Known rows, with every step that occurs:
reto, tenef, boda, neked: [ -3.6  -4.4  15.7  -5.9  -7.9   5.1  17.4   2.4  25.8 -12.8  11.2  -6.7
   4.1   3.6  -0.1  -0.7  24.4  -6.0   3.1   7.4   0.6 -12.6 -16.1 -11.7
   9.8]
ginun, vusoze, nopomi, gedev: [  8.3 -32.8  -7.8  -2.4  -5.5   5.7  22.2   2.1 -15.6  -5.5   7.6  -4.8
  -1.2  -1.1  11.2   6.1  -6.0   4.9  11.6   2.2   8.0   0.7  11.6  34.8
  -8.5]
pelidub, tenef, boda, neked, buza: [-14.4  17.1   0.7 -12.5   2.0   3.3  -3.9  10.5  59.5 -11.0  -1.9  -8.0
  -0.3   1.7   2.7   3.3   8.7  -2.1  15.1  -5.2  -1.3  -5.8  -4.1  -8.8
  11.2]
zato, tenef: [  4.7  -4.6   4.0  -7.1  -8.9   4.7  16.1   1.2 -40.4  -3.3 -16.3 -13.7
   3.7  -2.4   2.8   0.7   3.0   2.7  -8.9  -9.2   3.9   1.7 -13.1  13.0
   5.7]
nopomi, vusoze, ginun: [ -7.2  23.3   8.3 -17.3   2.3   0.6  15.9   0.2 -26.0  -8.9  -1.8  -1.0
  -4.0   0.3   8.0   1.5 -18.1  -9.2  10.3  11.2  -6.3   8.9   2.9  23.0
 -16.3]
nopomi, gedev: [  4.9 -17.7  -0.8 -10.1  -5.1   8.8  33.1   1.8 -21.9  -1.5  11.6  -7.3
  -1.3   0.5   2.4   0.5  -1.8  -0.3   5.0  -3.1   2.6  -6.8   3.3  16.3
   1.4]
boda, tenef, pelidub, pomum: [ -7.2  16.0   3.7  -9.8 -21.3   2.9  18.9  -8.1 -38.0  -6.1  22.9  -7.6
  -0.2  -3.4   2.4   4.8   5.6  15.4  -5.4  -7.1   7.4  37.9 -21.3 -20.5
  -0.4]
vusoze, nopomi, gedev: [  6.3 -24.2  -8.2  -2.2  -1.9   6.4  31.8   1.2 -17.6  -4.5   5.8  -6.1
  -1.1  -0.2   7.8   5.8  -3.8   3.9   8.2   1.1   2.6  -0.6   7.0  18.2
  -8.9]
reto, tenef, boda, neked, vusoze, nopomi, gedev: [  4.1 -20.8  -5.4  -1.3  -0.8   3.1  16.1   1.5  23.6  -7.0  10.9  -2.0
   0.5   0.8   6.9   4.7   3.6   2.9  15.1   8.8   0.9  -2.1   8.7  17.5
  -6.2]
buza, neked, vusoze, ginun: [-17.6  22.5  10.4 -12.4  -3.3  -8.2   6.8   7.7 -10.6 -12.8  -4.8  -5.2
  -2.1   1.3   9.1  -0.9 -27.6  -5.4  21.7  10.6  -7.2  28.3  12.2  12.6
 -16.0]
ginun, vusoze, neked, buza: [ -6.1   5.7  -9.1  -9.9  -1.1  -5.2 -10.7  14.4  12.0 -13.8   4.5  -7.3
  -4.3  -3.6  11.2   1.6 -22.4   0.3  21.8  -2.9   2.8  10.7   4.6  19.3
   1.5]
ginun, vusoze, neked, gedev: [ -1.8  17.3 -11.0  -3.3 -17.6   3.0  23.7   7.9  -6.8 -10.6   4.9  -1.7
  -0.3  -3.7  10.2  -4.7 -17.4   1.0  19.3  -1.7   7.2  -5.6 -11.0  14.0
  -0.9]
pomum, pelidub, tenef, boda, neked: [-13.6 -11.2  15.9  -8.4  -9.5   8.8  14.8   1.8  25.5 -12.3  -8.4  -6.4
   4.4   2.2  -1.0   3.0  19.8 -12.6  -3.7  -3.3   3.2  -6.3 -11.3 -17.5
   5.7]
vusoze, neked, boda: [ -6.7  -8.9  11.4  -3.1  -8.3  -1.5  21.0   9.4 -17.9 -11.0  -2.1  -5.0
   2.9  -2.1   6.2  -1.2 -23.2  -2.2  27.4  -3.2   1.4 -15.0   2.2  -8.2
  -4.7]
ginun, vusoze, nopomi, gedev, neked, boda, tenef, pelidub: [ -0.3 -12.1  25.9  -8.5 -22.7  -1.7  21.1   6.2  -8.9  -7.3  10.1  -6.5
  -2.3  -1.9  12.8   1.7  12.4   9.7   3.7 -10.2  -6.7  10.3 -29.5  -7.0
   5.6]
pelidub, tenef, boda, neked, gedev: [-10.2  28.1  -1.5  -5.9 -14.5  11.6  30.8   4.1  40.4  -7.7  -2.2  -2.6
   3.7   1.4   1.8  -2.9  13.8  -1.5  12.9  -4.1   3.2 -22.0 -19.7 -14.3
   9.1]
pelidub, tenef: [-26.1  -6.4  -8.4  -2.9  -1.6   5.6  20.4 -15.5 -18.0  -6.1 -18.8  -7.4
   4.1  -0.8  -2.1   6.0  -3.1 -10.1 -16.5   1.6   8.8  19.2   6.7  -1.8
   2.7]
gedev, neked, buza: [ -8.9  26.2  -6.7 -11.0   0.5   1.6   1.9  16.2  34.0  -8.7  -0.4 -14.1
  -1.7   0.8   8.2   5.1  11.2  -1.3  10.0  -2.7   2.2   4.7  -1.5  -4.0
  19.3]
pelidub, tenef, boda, neked, vusoze: [-15.8  -8.9   9.9  -6.1 -11.8   7.3  -7.9   1.8  51.5  -6.6  -2.3  -2.5
   4.3   3.6   4.8   1.4   7.8  -7.3  18.7   5.8   3.7  17.3   4.1  -8.3
   7.9]
ginun, vusoze, nopomi, gedev, neked: [  1.2 -11.6  -0.5  -3.5  -1.4   2.7  22.1   8.6  -7.2  -5.5  -3.7 -11.8
  -1.1   2.4  13.1   6.9  21.0   0.9  -6.6   2.7   7.8  -2.1  14.4  16.8
   8.2]
gedev, neked, boda, tenef: [-13.9  -8.9  14.9  -7.8 -15.2   3.4  22.1   1.6  10.6  -7.0 -11.6  -8.4
   2.0   7.1   4.4   0.0   4.5  -3.1  17.1  -3.1  -2.6   5.4 -27.5 -18.0
  17.2]
tenef, boda: [ -1.7 -12.9  12.5  -2.8 -13.6   5.4  25.9   7.3  -3.5  -6.7   8.3  -9.8
   7.1  -1.5  -2.7  -0.8   7.0  -4.2   4.7  -5.7   9.4 -10.8 -17.9 -20.6
   7.1]
pomum, pelidub, tenef: [-24.1 -12.7  -8.4  -5.2 -10.8   8.1  18.3 -11.2 -14.0 -12.2 -20.3  -6.7
   5.6  -4.8  -3.6   9.3  -5.1 -20.9 -19.0  -2.9  10.9  24.3  -6.0  -3.5
   0.9]
zato, tenef, boda, neked: [  0.4  -6.9  22.1  -9.4  -8.5   7.0  13.8   8.1  12.4  -8.0  -6.5  -9.7
   3.5   3.4   2.1  -1.4  23.9  -1.0   0.9  -6.4  -0.5 -17.2 -14.5  -9.3
   8.0]
buza, neked: [-18.8  22.2  20.4  -5.5  -7.6  -3.7  24.5  12.3 -32.5 -10.0  12.5  -9.1
  -1.1   0.6   3.7   3.7 -19.4   2.0   2.1   4.2   4.4   4.4  -8.3  -4.5
  -3.1]
pomum, pelidub, tenef, boda, neked, vusoze: [-14.7 -12.1  10.0  -7.4 -16.4   8.7  -9.0   4.1  53.2  -9.5  -2.9  -2.2
   5.2   1.7   3.9   3.1   7.0 -12.6  17.7   3.7   4.7  19.8  -1.8  -9.3
   7.1]

Rows:
[  4.1 -24.2  -9.5  -1.9  -3.9   6.2  18.8   2.1   2.6  -3.6   6.2  -3.6
  -0.6   0.1   9.7   5.8  -6.6   3.6  17.4   4.2   2.7   9.1  12.3  20.2
  -8.0] -> neked, vusoze, nopomi, gedev
[ -9.1  21.9   8.2  -9.8 -19.4   1.1  18.5  -3.4 -26.7  -6.4  17.6  -8.3
   0.6  -2.5   3.8   5.3  11.4  16.0  -2.3  -8.4   7.1  26.5 -16.6 -25.3
   3.5] -> gedev, neked, boda, tenef, pelidub, pomum
[ -4.8 -17.6  12.6  -3.3 -11.9  -2.2  11.8  10.5 -16.4 -12.2  -0.1  -3.8
   2.7  -2.8   9.5  -0.6 -25.4  -1.1  30.5  -2.4   6.5 -13.9   6.9   8.6
  -4.7] -> ginun, vusoze, neked, boda
[ -3.3  28.5  -3.5  -7.4 -18.8  14.5  31.8   6.4  28.7  -7.8   5.3  -3.4
   1.3   2.5   6.8  -3.2  10.5   0.1  20.5  -0.3   0.8 -13.1 -22.1  -6.3
   9.7] -> boda, neked, gedev
[-10.4   7.1  10.4 -13.8  -5.1  -1.9   3.7   5.3  15.4 -12.7  -8.5  -4.6
   0.0   3.2   8.7  -3.2  -7.4  -8.9  24.3   7.9  -8.8  19.9   9.2   6.3
 -10.5] -> tenef, boda, neked, vusoze, ginun
[-17.0   5.2   6.5 -14.4  -5.3  -1.8   1.2   1.9  19.4 -15.5 -17.9  -3.3
   1.1   1.0   5.9   0.1  -9.1 -15.8  15.7   5.7  -6.9  25.2   9.0   6.0
 -12.6] -> pomum, pelidub, tenef, boda, neked, vusoze, ginun
[-10.1   6.9   0.8 -12.0  -6.5  -2.1   7.1   1.8  -6.2 -11.1  -7.9  -5.6
   0.0   1.0   9.1  -1.8 -18.8  -8.7  23.1   9.3  -6.3  32.0  11.0  13.3
 -11.6] -> neked, vusoze, ginun
[ -3.7  25.9 -12.3  -3.4 -14.1   3.9  33.1   6.7  -8.8  -9.4   2.6  -3.0
  -0.2  -3.1   6.8  -5.0 -15.0   0.0  15.8  -2.7   2.0  -6.6 -15.4  -2.7
  -1.2] -> vusoze, neked, gedev
[ -2.7  13.1 -10.4  -9.8   3.9  -0.3  -1.4  17.2  38.4  -8.4   0.6 -11.4
  -3.7   0.2  12.8   7.3   8.4   4.0  13.5  -2.6   4.0  -0.8  10.5  18.0
  12.1] -> ginun, vusoze, nopomi, gedev, neked, buza
[ -9.1  11.3   2.0 -14.1  -0.1  -4.0   9.5   5.5  -0.6  -9.2 -11.5  -7.2
  -2.1   2.7  11.0  -1.3  -6.4  -7.9  15.0   7.7  -7.0  22.5  20.8  16.5
  -7.1] -> nopomi, gedev, neked, vusoze, ginun
[  4.0 -24.2  -1.4  -3.1  -2.7   5.8  16.6   5.1  20.4  -4.6   6.3  -3.0
   0.0   1.5   8.8   4.6   1.8   3.6  18.5   2.6   1.1  -1.5  10.5  13.9
  -7.3] -> tenef, boda, neked, vusoze, nopomi, gedev
[-13.3  13.7   0.7 -13.6  -2.5   4.5  -4.7  12.6  61.5 -13.8  -3.1  -7.6
   0.4  -0.4   2.0   5.0   7.8  -7.2  14.3  -7.4  -0.1  -3.0 -10.2  -9.6
  10.2] -> pomum, pelidub, tenef, boda, neked, buza
[ -1.9  -5.7   4.4   0.4  -9.3  -0.5  24.7   0.2   2.8 -11.2  17.9  -7.9
   8.5  -2.9  -6.6  -0.7  10.4  -6.3  -1.9   6.6   9.1 -11.8 -21.7 -12.2
   9.2] -> reto, tenef, boda
[ -3.1  -6.4  23.1 -10.6 -26.4   2.2  26.1  -0.1 -27.6  -6.4  15.2  -8.5
  -2.3  -1.9   6.6  -1.1  10.6   4.1  -6.9  -9.7  -8.6  28.8 -44.4 -20.6
   8.2] -> boda, tenef, pelidub
[-14.8  -8.0  16.2  -7.2  -5.1   7.3  15.8  -0.3  23.5  -9.4  -7.7  -6.8
   3.7   4.2  -0.1   1.3  20.8  -7.5  -2.9  -1.1   2.2  -8.6  -4.8 -16.6
   6.6] -> pelidub, tenef, boda, neked
[ -5.1 -17.8  -5.7   4.6 -10.7   6.6   1.1   2.1  27.0 -10.9  -2.9  -3.9
   2.5   2.2  15.8   9.0   0.3   0.6  24.6  13.4   2.6  30.8   3.1   1.3
  -6.4] -> boda, neked, vusoze, nopomi
[ -5.9   5.0   7.0  -8.7   1.4  -1.7   9.9   2.8 -36.7  -8.3   6.2   0.8
  -5.3  -2.3   8.9   1.8 -24.1  -6.2   2.2   7.1   0.7   3.8   1.0  12.6
 -11.9] -> nopomi, vusoze, neked
[ -7.4   2.6  15.0  -4.4 -10.1   4.6  24.1  12.3   5.7  -6.9  -5.4 -10.6
   5.3   1.6   6.5   2.6   8.1  -2.7  18.7  -2.2   5.5 -19.9   0.5 -15.1
  13.5] -> gedev, neked, boda
[ -3.8  -9.8  20.8  -8.1 -10.9   9.2  18.2   7.7  20.5  -9.4   4.3  -7.8
   3.2   4.6   2.5  -0.7  21.7  -4.7   8.0  -1.1   1.0 -11.9 -13.4 -17.4
   8.1] -> tenef, boda, neked
[ -1.4 -13.1  -2.8  -2.4  -1.8   1.9  18.7   6.2   0.2  -4.7   8.5  -3.3
  -2.1   0.3   9.8   6.6 -13.2   5.8  16.7   5.1   2.1   6.2  13.2  19.9
 -11.1] -> buza, neked, vusoze, nopomi, gedev
[ -7.9  14.3  -9.9  -9.7   2.6  -4.5  -1.3  13.4  10.0 -12.6   2.7  -8.6
  -4.3  -2.7   7.8   1.4 -20.0  -0.7  18.5  -4.0  -2.3   9.4   0.6   3.1
   1.1] -> vusoze, neked, buza
[ -8.5  16.3   6.9  -9.1 -18.4  -1.9  16.8  -4.8 -38.5  -8.4  19.3  -5.6
  -0.8  -4.3   3.7   3.4  -4.1  16.2   2.0  -8.9   5.0  28.8 -15.7 -21.7
  -5.6] -> vusoze, neked, boda, tenef, pelidub, pomum
[ -2.7 -26.2  -4.9  -3.4  -3.2   5.9  14.1   1.5  24.0  -7.5  -3.2  -1.7
   1.0  -0.7   6.2   7.8   0.1  -3.6   9.8   0.5   3.1   3.4  10.6  13.4
  -9.3] -> pomum, pelidub, tenef, boda, neked, vusoze, nopomi, gedev
